Each row was made from one small tree. The marks that hang from a mark follow it in brackets, in alphabetical order. Every link used is in the known rows. Write each row's tree.
Known rows:
G(K(Q)): [ -6.5 -10.9  -7.8  21.8  -0.1  11.6  22.4   7.8 -10.4  35.1  -2.0   8.5
  10.0 -14.3   3.6   5.8  -8.8 -13.7  12.0  -2.3  -3.5]
A(G R(K(Q))): [-18.4   0.3   9.0  -3.5  12.6 -27.3 -14.5 -36.2 -15.2  -4.6 -29.0  33.9
 -14.5  22.2   1.8  26.6   0.1 -52.5  -7.3 -14.6  -9.2]
S(K(Q) N): [-16.5  11.3  31.3  23.9  -7.7   8.2  16.1  26.3   5.0  27.4  -6.3  -1.6
   0.2 -14.1 -23.9  -6.2 -12.6  -8.0  19.6 -22.3   9.6]
Q(S(K N)): [-21.4   7.3  26.9   0.5 -11.8   0.0  -3.0  14.8   5.3  30.3 -13.1   8.5
  -9.9 -10.5 -21.8 -11.8  -1.4  20.4  13.7 -14.3   6.4]
A(G R(K(P Q))): [ -2.7   2.0   6.5  16.3  12.2 -33.0  -7.8 -67.5 -14.7   4.9 -16.0  28.6
  -7.3  25.7   0.7  16.7  -0.7 -46.4  -1.1  -1.5 -11.6]
S(N): [-13.6  15.1  24.8  11.4  -7.3   1.4   4.6  20.5   2.3   1.3   9.4   5.6
   4.8 -17.2 -14.7   0.6  -1.4  -3.0 -10.0  -4.4   1.3]
A(G(K(P(Z))) R): [  0.9   0.4 -25.7  42.6  33.4 -30.6  -7.6 -89.7  -4.2  30.8 -39.2  27.0
   7.4  13.0  14.7  32.1 -11.0 -30.1  -1.4  26.8  -9.2]
T(P(K(Q(S(N))) Z)): [ -9.6  17.8  12.5   5.8  13.9  17.6  14.0  22.1  -2.7  38.8 -17.4 -15.1
  30.0  -9.3 -11.1   0.6   8.2 -10.9  28.4  -7.2 -13.7]
G(K): [ -5.4 -10.0 -12.3  21.6  -1.4   3.0   5.0  -2.3   1.6  25.4  -2.1  20.5
  -0.3 -23.8  11.7   6.7  -5.7  -4.4 -11.3  18.6   2.6]
S(K(P(Z)) N Q): [-18.3  22.9  38.3  62.3  10.0 -14.2  15.8 -14.7  18.3  24.4 -10.0  14.2
  -4.9 -19.4 -21.4 -25.0  -7.0  24.0  15.1  15.4  17.0]
G(K(P(Z) Q(S))): [ 14.3 -11.3 -15.5  35.4  16.0  16.0  31.5 -25.5 -12.6  54.9 -10.4 -10.3
  29.6  16.0  -1.6  -4.7  -5.8  10.1  38.3   1.8 -10.2]
T(P(K)): [ -2.5  10.6  -6.3   3.2  -0.7   1.7  -7.6  -4.9   5.6  22.2  -1.5   8.4
   6.9 -33.0   7.9   1.1   9.0 -11.4  -0.4  20.5  -6.5]
T(P): [ 17.0  11.2  -9.8  30.0  14.5   7.2 -11.7 -10.3   5.7  22.5  -4.1  -6.8
  -2.8  -4.1  -0.1  20.1  -5.9   0.7  10.3  23.0  -9.2]
N(S(K Q)): [-32.1   4.2  33.6  -3.9   9.0   6.9 -14.0   1.5  -7.2  15.7 -31.1  18.9
 -30.5 -18.8 -20.9 -13.2  10.3  47.1  25.7 -10.6  17.0]
R(K(P)): [ 18.9  -3.9  10.3  20.6  -7.4 -13.6  -1.0 -24.2   2.8  -8.7  15.6  17.5
  -4.5  -2.3  10.0 -20.1   5.3  -8.3 -19.5  24.9   2.8]
R(K(Q)): [ -1.0  -7.5  17.8   3.0  -7.5   3.6  11.7  21.7  -5.0  -8.4   3.2   8.3
  -5.0   5.5   4.1 -10.8   4.6 -23.2  -3.9  -9.5   1.7]
N(S(K(P Q))): [  6.2  -3.1  16.4   3.1  11.9  18.2   8.5 -27.5 -18.8  30.0 -19.0 -14.1
   2.2  -0.4 -21.6 -12.8   0.5  27.8  51.3 -20.4   4.6]
A(G(K(P(Z)))): [ 11.5  -0.7 -17.6  42.6  13.7 -10.9  10.0 -64.2   1.1  35.6 -21.2   9.8
   3.5  11.9   6.5  23.3 -11.5 -17.1 -10.1  31.3  -5.5]
Q(S(K(P) N)): [ -4.3   8.1  23.2  18.0  -9.4  -6.4   0.5 -17.3   3.6  38.0  -0.1   4.0
   1.4  -7.3 -22.5 -20.0  -2.8  27.2  22.7  -2.1   4.6]
T(P(Z)): [ 24.8   9.8 -14.2  41.1  32.7  10.9  -4.9  -9.0  10.4  18.7 -24.2 -22.2
   9.5  11.0   6.9  22.0  -6.7  -2.2  13.8  28.5  -8.5]
S(K N Q): [-40.3  22.5  48.6  33.8  -8.8 -13.2   0.4  20.9  13.7  18.1  -6.2  32.1
 -26.7 -35.9 -25.3 -18.3  -2.5  18.1   0.2   0.3  19.5]
Q(S(N)): [-18.9   9.3  24.2 -11.2  -8.3   6.1  -0.6  22.3  -4.9  17.5   2.6   2.9
   2.4  -2.2 -21.0  -2.6   4.6  16.8   8.6 -17.0  -5.5]

Which tree is each row?
[ 21.4  -3.1  -1.2  42.5  19.5   1.0  27.2 -30.8   5.5  30.6 -20.5 -24.7
  18.6  20.7  -7.7 -13.2 -12.5   1.0  41.5  -1.4   5.3] : S(K(P(Z) Q))
[  8.5  13.4  23.8  52.1  10.6   3.3  32.3 -14.0   8.6  32.0  -9.4 -19.7
  21.2   2.4 -20.5 -13.7 -14.4  -4.6  32.9  -6.8   6.8] : S(K(P(Z) Q) N)
[ -0.9   3.3   3.0  15.6  12.6 -43.1 -24.3 -77.5  -4.4  -4.8 -18.7  41.0
 -14.9  14.3   8.6  15.6   0.9 -38.2 -19.7  16.0  -8.2] : A(G R(K(P)))
[-37.0   5.7  28.0 -42.5 -21.6   8.5  18.7  32.9 -15.5  24.6   7.9   5.9
  22.1 -21.5 -18.5 -21.5  17.2 -10.9  17.7 -39.9  -6.8] : P(K(Q(S(N))))
[  5.2   3.9   1.4  24.1  29.4 -29.7  -0.9 -66.0 -11.1   2.8 -32.9  17.7
   4.0  39.7   5.6  19.3  -2.1 -48.1   4.9  -0.5 -11.2] : A(G R(K(P(Z) Q)))
[  9.7   0.4  30.4  24.6   3.5   5.5  24.1   3.2  -6.4  14.8   2.2 -10.2
  16.8  21.1  -9.7 -19.1   5.3  -5.3  13.1  -6.9  -6.2] : R(K(P(Z) Q(S(N))))
[-18.3   6.6  26.6  -8.5  -5.0  18.2  18.9  30.1 -16.9  27.3   4.9 -10.8
  11.1  10.8 -29.9  -0.8   1.1   6.0  34.1 -40.5 -11.7] : K(Q(S(N)))
[ 26.7  -0.4  -4.6  32.7  23.0   8.4  35.0 -29.7  -7.6  20.6  -2.3 -35.3
  32.8  32.6  -6.6  -5.7  -8.3  -3.7  39.6  -6.6  -8.2] : K(P(Z) Q)
[  0.2   5.2  -6.3  -1.4  18.7  19.2  13.1   7.4  -2.0  40.2 -23.6 -19.2
  28.9   4.7  -0.5   2.3   9.1  -8.4  38.9  -4.9 -16.1] : T(P(K(Q(S)) Z))
[ -4.2  -2.7 -19.8  25.9  34.8 -20.3   5.6 -77.7 -19.0  51.8 -40.9  15.9
  15.7  29.8   0.1  30.1  -8.8 -25.4  33.9  -4.2 -19.0] : A(G(K(P(Z) Q(S))) R)
[-28.3   5.3  21.0 -30.6   1.0  14.8  29.7  32.6  -8.2  19.9 -14.7 -11.2
  36.8  -1.1 -11.4 -22.1  13.5 -12.6  21.2 -34.7  -4.2] : P(K(Q(S(N))) Z)
[ 12.6  -6.0  10.9  11.8  27.8  22.1  10.7 -27.0 -12.5  27.0 -34.8 -29.8
  12.7  14.9 -16.1  -9.7   0.7  27.5  53.1 -16.4   5.8] : N(S(K(P(Z) Q)))
[-16.3   3.2   6.4  -1.6  11.5 -37.3 -27.7 -44.3  -3.3 -11.1 -30.4  44.3
 -23.0  12.7  10.6  24.8   3.0 -44.5 -27.2   6.2  -3.7] : A(G R(K))
[ -9.9  -2.6 -14.8  16.3  19.1 -23.0  -2.1 -77.9 -22.8  54.1 -24.7  29.4
   5.0  17.6  -6.0  29.1  -6.9 -23.2  27.6  -5.2 -20.2] : A(G(K(P Q(S))) R)
[  1.1   8.6  18.4  27.0   7.6  -3.0   6.8 -16.9   9.7  36.0 -17.2  -8.0
   8.3   7.0 -17.6 -15.5  -4.2  25.5  25.4   1.3   4.7] : Q(S(K(P(Z)) N))
[  3.6   7.9  24.2   9.4  -6.2  10.8  27.1 -10.1 -19.0  35.6  20.0 -15.4
  22.9  11.3 -32.3 -12.2  -0.1  11.3  42.0 -24.9 -13.3] : K(P Q(S(N)))
[ 15.0  -3.6   5.2   0.0   0.6   7.4  22.3 -28.3 -20.1  35.4  14.1 -19.9
  19.0  25.0 -21.5 -12.8   1.1  15.2  51.9 -22.5 -15.4] : K(P Q(S))
[-16.8   4.4  32.5  12.8   9.2   0.2  -7.7 -29.4  -9.4  24.2 -20.0  15.4
 -20.9 -16.6 -22.4 -23.9   8.8  52.2  33.3  -0.1  13.7] : N(S(K(P) Q))
[  9.0  14.8  18.3  52.5   9.1  -6.8  12.2 -21.7  19.5  20.9 -13.6  -8.4
  11.3 -10.0 -10.7 -15.3 -12.8   5.0   7.7  15.4  11.4] : S(K(P(Z)) N)
[  2.2   1.7  35.5   9.4 -14.0   3.4  18.8   2.9 -10.2  15.4  19.9   8.2
   6.7   4.7 -14.8 -23.0   8.1  -3.0  10.0 -11.7  -6.4] : R(K(P Q(S(N))))
[ 21.9  -6.2  -2.9  13.2  22.2  11.8  31.1 -25.2 -14.2  31.6  -6.7 -36.3
  32.2  44.0 -14.7  -8.9  -0.7  14.0  56.6 -19.1 -15.4] : K(P(Z) Q(S))
[ 15.9  -1.3   2.3  29.5   1.7  -3.1  20.3 -31.6  -0.5  33.1  -2.0 -10.4
   5.0   4.8 -11.4 -16.8 -12.5   1.0  37.9  -5.5   5.1] : S(K(P Q))
[-13.0  -1.6   2.4 -21.5   6.6  10.2  26.7  16.3  -2.4   6.7 -17.4 -13.3
  34.0  -0.3   5.6 -18.4   9.5 -27.2  16.1 -21.8  -2.1] : P(K(Q) Z)
[  5.7  -2.7  12.4   2.5   9.8   8.9  -9.4 -34.2  -9.7  20.3 -22.1  -3.5
  -5.7  -7.2 -12.7 -12.6   3.2  37.5  28.6  -0.4  10.0] : N(S(K(P)))
